Each row comes from the steps of one path. Every step used is in the known rows, and no mark comes twice. Write the path behind each row, first mark first.
Known rows
Q > S > Y > C > E: [ 11.8 -14.0  -0.4   5.6 -10.7  17.7   6.2  25.3  -4.2  -8.0   0.1 -17.5
  -6.7   6.8   8.8  -4.7 -10.3 -28.6   4.2 -17.2  17.1  -0.4  15.7  -2.2
 -26.1]
Q > V: [-17.4  11.5  -0.8  10.9   2.6   9.8   5.5  15.8   1.2   3.2  10.4   0.6
   8.5   7.6  -3.9   0.5  -7.1  -8.9   0.4  -2.9  14.8   8.3  25.1   8.1
  15.1]
V > Q > S > P > L > Y > C: [ -1.7 -22.5  -7.3   9.1  10.6  -8.3  13.6   8.7   0.4  -2.0 -11.5   3.6
   2.0   1.0  17.1 -14.4  17.2 -49.1 -17.4  -7.7 -10.9   7.2   5.8   3.1
   5.1]
P > L > Y > S > Q > V: [-42.9  14.2  -9.2  26.7   0.1  -8.7  11.5  11.9  -1.9  21.9  19.6  15.9
  -5.8  10.8  19.8  -1.1  -9.0  -1.2 -21.0  14.5   4.9   2.3   6.2  -1.2
  14.1]
C > E: [-11.0   3.5   4.0   6.4 -14.1  11.1   7.3  14.8  -1.8  -0.7   8.8 -10.9
  -0.6   1.8  -3.0  -1.6 -13.0 -22.7  15.2   0.7  31.5  11.0  14.1  -2.9
  -0.3]
V > P > L: [ -1.2 -11.3  -0.3  20.9  11.5  -6.6  11.1   4.7  -5.3 -25.1  -9.5 -17.7
   0.6  -5.7  -1.8  -5.2  23.3  -7.8  10.6  12.1   7.4  19.0  22.4 -11.3
 -10.8]
V > Q > S > Y: [  1.5  -7.4  -3.4  14.1  13.0   5.1  14.0  10.8  -8.5   3.6  -5.3 -24.5
   0.8   6.3  15.6   0.4  10.8 -19.5  -2.9 -15.3  -0.1 -10.4  19.4  12.0
 -13.3]
E > C > U: [  5.9 -13.3   6.9  15.6 -17.6   2.7 -10.8  15.1  -4.4   3.6   7.8 -23.5
   6.0  -2.7   2.4   0.9 -28.5 -20.9  -1.0  -5.9  19.3  15.5  13.7   8.1
  -8.2]
S > Q > V > P: [-11.7   8.5  -5.6  30.7  15.6   4.2   6.6  12.7   2.2  -1.9  -0.4  -6.1
   9.6   3.4 -18.5  -2.2   3.7 -14.2 -15.7   2.5  22.2  10.2  17.5   9.8
  -1.0]
E > C > Y > S > G: [ -1.0  -3.4   5.5  17.4 -25.4  14.1  -0.1  -1.6  -4.3  -5.6   7.0 -32.6
 -12.7   3.4 -24.0   9.2 -24.0 -40.8 -24.5 -18.8   7.5   1.3   8.1   7.0
 -43.3]
E > C > Y > S > Q > V: [-18.3  20.0   1.7  21.0 -28.1   7.5  -3.9  14.9   4.6  17.3  19.2  -5.7
   1.5   7.5  -7.6  13.2 -31.3 -24.2 -33.1  -5.9  16.4  -9.6  14.3  15.5
 -12.9]
E > C > Y: [  9.2  -2.6   8.9   0.7 -25.3  16.6  -2.4   9.4   4.6  -4.3  -8.0 -33.1
   6.7  -1.5 -11.6   8.6 -15.7 -29.8  -8.0 -11.7  12.4   0.3  19.6  19.9
 -12.1]
E > C > Y > S > P > L: [ -1.6  -3.3   3.1  13.2 -38.7   0.6  13.8   5.5  -0.5   4.6   9.5  -2.7
  -4.4  -2.3  -3.8  -0.4 -21.9 -29.0 -13.9   2.3  10.8   2.2  18.0  -2.4
 -30.4]
P > S: [-36.1  -0.5  -3.5   9.1   9.4   1.5  14.3  10.0  -3.8   0.1   9.9  -8.3
   2.5   0.8 -10.0  -1.6   8.2 -18.9  29.8   7.1   1.1  11.1  17.7  -0.1
 -12.8]
C > Y > S > P: [ 14.5  14.5   1.7  13.7 -24.3  16.0  11.3   9.5  -0.8   1.7  11.2  -6.3
 -13.1   7.3 -17.1  -0.7  -7.2 -49.9 -21.6 -12.5  19.9   4.0  12.1   1.7
 -24.2]
C > Y > S > Q: [-11.7  24.2   0.1  20.7 -13.9   5.9  -0.5   7.7  -3.1   8.4  11.8 -17.6
 -21.4   6.7  -5.5  10.0   1.6 -30.4 -25.5  -3.5  18.4   0.7   6.9   6.9
 -14.3]
L > Y: [-14.5  -0.4  -5.0   5.3   8.9   7.1  14.2  10.2  -0.3   5.9  -5.9 -17.0
   1.4   9.2   8.0  -7.6  11.3 -20.0  -0.9   1.3   1.1  14.5   5.5  10.4
  31.5]
Q > V > P > L: [ -4.7  -7.4  -0.8  24.7  13.0  -4.8   9.6  11.2  -1.8 -22.6  -4.4  -1.0
   8.2  -2.9   1.5  -4.6   9.8  -1.2   4.2  11.7   9.1  13.1  26.1 -10.5
  -8.0]
V > P > L > Y: [ -4.7 -18.2  -4.7  18.0  18.7  -6.6  17.7   6.7  -2.8 -17.2 -17.7 -14.9
   3.0   0.6  12.5 -12.7  22.5 -11.4   2.1  14.8  -3.3  18.2   7.6  -6.0
  11.9]
Y > S > Q > V > P > L: [-17.8   5.7  -4.0  36.0   4.7 -12.0   7.7   8.9  -3.9  -8.2  11.5   2.0
  -3.5   0.9   0.7   0.4   6.3  -6.2 -13.1  14.4  11.1   8.2  17.7 -13.7
 -17.3]
P > L > Y: [-25.3  -9.8  -5.3   8.8   9.7  -4.8  18.0   7.1  -3.5   2.4  -8.1  -5.9
  -2.5   3.3  24.0 -10.5  12.4  -1.6   6.4  14.9  -3.6  15.8   8.8  -0.4
  25.0]
L > Y > C > U: [ 18.8 -17.3   0.3  14.7   8.4   3.2 -12.8  18.7  -4.5 -15.3  -4.9 -19.3
 -13.4   4.5  17.7 -10.5   4.5 -41.7 -15.9 -11.1   6.0  23.3  -2.4   2.2
   6.2]
Q > V > P: [  8.8   1.7  -0.4  22.7  13.6   8.1   5.2  14.8   1.8 -20.4  -2.2 -13.0
  14.3   3.8 -18.3  -2.6  10.3 -22.3  -5.7  -3.6  14.9  11.3  23.2   1.5
  -2.5]
S > P > L > Y > C > U: [ 12.5 -25.5  -3.4  19.4   2.8  -3.1   1.1  16.0  -4.6  -6.3  -6.3   4.7
 -13.7   0.0  20.7 -20.7  -6.8 -31.8 -15.1  -1.1  10.7  25.2  -0.7  -3.3
  -4.1]
P > L > Y > C: [ -8.7 -15.7  -5.5   5.2   6.9  -2.8   5.5   8.9  -0.4 -12.8 -11.0 -14.0
  -9.9   3.0  17.0 -10.5  21.3 -24.6  -4.4   1.5 -10.8  20.3   6.6   0.2
  14.9]
E > C > Y > S > Q > V > P: [  6.9   8.3   2.7  30.0 -15.8   6.7  -4.5  13.4   5.6  -8.2   4.7 -19.9
   9.1   3.3 -21.8   9.9 -13.8 -36.8 -36.6  -6.1  17.0  -6.0  13.6   9.1
 -29.4]

Which path is each row?
[ -3.3  -0.9  -3.0  25.9   4.2  -7.9  11.0  12.5  -2.9 -18.4   8.2  -4.7
  -0.4   9.2  14.1  -4.4  11.9 -23.3 -16.9   9.7  -7.6   6.0   7.2 -18.7
   0.3]	Q > V > P > L > Y > S
[ 14.0 -11.7  -5.1   6.7   4.5  14.3   5.1  20.4  -5.8  -6.5  -5.2 -26.1
  -8.1   9.0   5.2  -3.3  13.0 -23.0  -4.0 -22.7  -3.4   2.0  21.6   9.1
 -17.8]	Q > S > Y > C
[  2.0  -4.6  -4.7  10.4   7.7  14.7  17.2  19.1  -9.3   9.7  -2.5 -19.7
  -0.7  10.1  11.6  -2.3   1.3   0.8   6.9 -11.8   4.5  -3.5  25.2   8.4
 -11.1]	Q > S > Y
[ 11.5   9.3   9.2   7.5 -37.0  10.5  -5.5   9.3   0.0  -8.9  11.8 -34.2
  -5.0   4.5  -9.1  14.7 -10.5 -45.0 -19.4 -13.6   5.2  -3.8  14.2   4.3
 -23.6]	E > C > Y > S
[ 15.1  17.4   7.1  11.3 -17.2  11.1  -3.0  10.7  -4.0 -16.8   9.9 -27.5
 -17.7   7.4  -3.3  10.6   9.4 -42.0 -16.3 -11.6   9.2   0.4  12.5  -4.1
 -18.0]	C > Y > S
[ -7.3 -16.4  -9.0   8.0   0.9   0.2  15.9   8.5   2.1  -0.3  -9.7   1.3
  -7.6   3.1   7.0 -18.1  10.4 -31.7 -11.0   0.3  -3.4  21.7   5.9   3.8
   9.5]	S > P > L > Y > C
[  5.3 -19.8  -5.4  16.0  16.5  -2.0   4.6  15.0   3.4 -29.0 -15.0  -7.5
   2.5   3.4   8.3 -11.9  21.5 -28.3 -15.3   0.3  -8.1  16.2   9.6  -4.1
   5.5]	Q > V > P > L > Y > C
[-58.1  12.4  -9.2  22.4  12.2   0.4  12.9  15.4   0.8  23.6  17.7  17.3
   7.3   4.6  -8.1   0.0 -13.3  -2.3   6.1  10.9  14.1   3.5  16.9  10.9
  -4.4]	P > S > Q > V
[ 25.7 -28.5   0.6  28.4  18.8  -6.0 -11.4  22.5  -3.3 -34.1 -10.5  -5.1
  -3.8   0.1  21.9 -13.9   2.6 -29.2 -19.2  -0.7   5.3  20.3   3.2 -11.7
  -7.5]	Q > V > P > L > Y > C > U
[-19.5 -15.0  -7.8   9.2   7.2  -1.7  29.9  14.6  -2.6  20.1  -5.7  17.5
   8.2   5.6  19.7 -17.5  -3.8  -9.3   2.6   8.6   2.0   9.2  12.4  -1.1
  16.5]	Q > S > P > L > Y
[-28.1  -9.3  -5.5  24.3   2.9  -3.2  16.6  -4.0 -10.6   1.2   6.9 -11.0
 -19.6   7.4   4.3  -6.3  -2.1 -18.7 -12.7   3.3  -5.7  14.5  -0.3  -9.2
 -13.6]	P > L > Y > S > G
[-11.7 -13.8 -10.1  23.5  17.7  -6.0   5.5  11.9   3.9 -11.6 -12.9  -1.3
  -1.5   3.0   6.9 -11.4  16.2 -20.6 -23.1   5.6  -1.9  15.6   4.8   3.5
   6.4]	S > Q > V > P > L > Y > C
[ -0.3   4.9   1.1  33.5   1.6  -5.6   2.6  11.2  -2.4 -19.5   1.3  -2.2
  -7.6  -0.7   2.5   3.8   4.1 -13.9 -22.0  10.1  14.3   0.0  16.2 -11.0
 -30.0]	C > Y > S > Q > V > P > L
[-26.2  -8.3  -9.4  28.1  22.0  -7.9  17.3  10.2   1.0   2.7 -11.1   4.6
   6.6   3.1  13.9 -11.3   7.0   2.7 -12.6  19.5   5.5  11.4   6.6   2.1
  15.4]	S > Q > V > P > L > Y
[ -3.5  -1.6  -3.2  11.9   3.5   2.4  19.0   8.4  -1.4  16.9   2.5   3.7
  13.5   1.7  -8.1  -6.7   1.0 -45.2  -6.8 -14.2  13.9   1.1  19.3  10.6
  -1.9]	V > Q > S > P
[-23.2  -2.1  -5.2  31.7  14.7  -8.1  11.2   9.0  -1.9  -5.4  -2.1   4.9
   4.1  -2.6  -0.2  -4.2   3.7   5.4  -4.2  17.3  16.8  11.7  21.4  -3.4
  -7.1]	S > Q > V > P > L
[-14.6 -10.1  -2.7  14.8   4.4 -10.3  22.2   5.3  -5.3  10.8   0.7  14.7
   6.9  -4.5  10.4  -9.0   0.8 -23.3   3.1   2.4   9.5   3.7  23.1  -2.3
  -6.8]	V > Q > S > P > L
[-38.7   0.7  -9.2  28.5  19.7  -4.0  15.3   6.3  -2.3   4.6   1.2 -10.7
   2.4  -2.1 -23.3  -3.6  13.9 -19.2  10.4  12.8  10.7  12.6   9.9   5.5
 -23.2]	V > P > S > Q
[-18.6  -5.6  -3.3  23.3  21.1   1.3  12.4  16.2   0.6 -19.9   4.2  -3.4
  17.4   0.7 -20.1  -3.1   7.3 -23.8  16.5   6.6   3.3   6.9  19.9  -6.2
 -25.9]	Q > V > P > S
[-37.9  18.7  -6.9  21.1   3.8   5.9   6.7  13.4   1.7  24.5  12.4   8.5
   3.0   7.4  -5.0   1.1 -12.7  -1.1 -10.2   3.2  23.4   6.8  18.6  17.2
  15.3]	S > Q > V
[ -9.9   9.7  -7.6  34.1  11.0   0.2   7.6  13.8   1.6   0.1   6.6  -7.9
   3.7  11.3  -7.4  -2.4   7.3 -28.5 -31.2   3.0   7.7   5.1   3.3   1.5
   1.7]	L > Y > S > Q > V > P
[ -3.9  16.0  -4.3  16.1 -21.1   7.8  17.1   7.3  -2.9  13.6  22.0  -1.7
  -8.0   9.0 -18.1  -5.2  -3.0 -40.9 -11.9  -7.1  16.0  12.9  13.9  -0.9
  -9.6]	Y > S > P
[-57.5   8.7  -9.9  19.5  10.7  -3.1  15.7   7.0  -3.2  23.2  11.1  -0.4
  -2.6   0.4 -11.3  -0.9   1.2 -10.2  15.6  12.9  11.1  10.3  10.9  10.5
  -9.3]	P > S > Q
[ 11.7   7.6   3.8  10.9 -42.3  14.9   9.6   8.9   2.8   8.8  12.7 -13.3
  -1.4   4.5 -22.8   2.5 -24.0 -53.0 -25.4 -14.1  16.4  -0.2  12.9   9.1
 -28.3]	E > C > Y > S > P
[ -4.4 -20.1  -8.3   5.2   5.7  -0.5  16.6  16.7  -0.1   3.4  -9.4   8.0
   0.6   4.8  12.9 -16.4   7.1 -32.2  -7.9  -4.7  -6.7  13.3  10.9  -0.3
   7.5]	Q > S > P > L > Y > C
[-14.3  17.2   1.9  17.3 -31.4   5.4  -2.9   5.9   0.4  16.6  13.6 -24.5
  -9.7   4.1 -11.2  13.5 -15.3 -32.9 -27.3  -5.2  14.3  -3.2   8.0  14.8
 -19.6]	E > C > Y > S > Q
[ 15.4 -15.8   0.9   9.0  -5.8   9.0   3.7  17.5  -3.6 -12.9  -2.3 -21.7
  -5.7   2.8  11.5  -2.5   0.3 -44.8  -5.8 -20.6  14.3  -7.1  10.6   1.0
 -28.1]	V > Q > S > Y > C > E
[  3.5 -17.2  -8.0  22.4  15.3  10.1   9.2  18.5  -0.3 -28.4  -5.5 -19.3
  -1.9   5.5 -12.2  -7.8  12.5 -28.1  -1.3 -10.0  -6.9   3.5  16.3   2.3
 -44.2]	Q > V > P > S > Y > C
[-15.4   4.6  -3.9  18.9 -18.1  -5.7  20.3   4.5  -6.5   8.2  17.7   8.7
 -11.3   1.8   0.0  -7.7  -1.7 -19.1  -1.1   8.9  10.3  14.2  17.9 -12.2
 -14.5]	Y > S > P > L
[-17.6 -17.5  -6.7  12.3  12.9  -9.9  27.7   6.9  -2.2  15.3  -8.4  12.6
  10.5   1.5  23.1 -14.7   5.6 -27.0  -6.3   4.6  -3.0   3.0   7.7   1.7
  15.6]	V > Q > S > P > L > Y
[-40.9  11.0  -9.5  24.3  -2.6 -12.1  14.1   4.4  -6.0  22.0  13.5  -2.9
 -16.8   8.1  17.9  -1.7   7.0  -9.9 -14.5  16.6   1.1   9.4  -0.6  -2.1
  11.5]	P > L > Y > S > Q
[-18.1   2.7  -3.2  15.1  -5.8  -9.0  12.4   7.6  -7.0  -1.9  11.7 -10.0
 -12.7   8.4  20.9  -2.5  14.5 -20.2  -5.3  10.6 -10.2  10.4   4.7 -14.3
   9.3]	P > L > Y > S
[ 28.8 -31.3   0.8  25.5  18.0  -7.6  -9.8  16.5  -6.1 -35.2 -15.1 -18.2
 -11.0  -2.4  20.2 -14.2  14.4 -35.2 -13.8  -0.2   3.4  25.9  -0.7 -12.1
 -10.7]	V > P > L > Y > C > U
[ -7.4   9.3  -7.6  14.8 -13.8   7.2  22.8   8.8  -0.8  18.1  14.3   0.0
  -5.7  13.3  -6.8 -11.1  -2.0 -43.9 -18.7  -3.4   5.8  11.4   2.1   1.8
   6.7]	L > Y > S > P
[-33.7  18.2  -9.1  21.8  -4.1  -2.4  10.9   6.5  -3.7  25.3  15.3 -11.5
 -14.0  12.7   4.2   0.1   7.9 -25.6 -21.2   4.8   5.2   9.1  -3.6   7.7
  15.2]	L > Y > S > Q
[ -6.4  16.6  -4.8  35.2   5.1   0.7   2.6  12.2  -0.2  -4.9  13.6  -9.1
   2.3   7.9 -18.2   2.9   6.5 -26.3 -23.8  -0.4  16.1   5.5  13.3  -1.2
 -12.0]	Y > S > Q > V > P
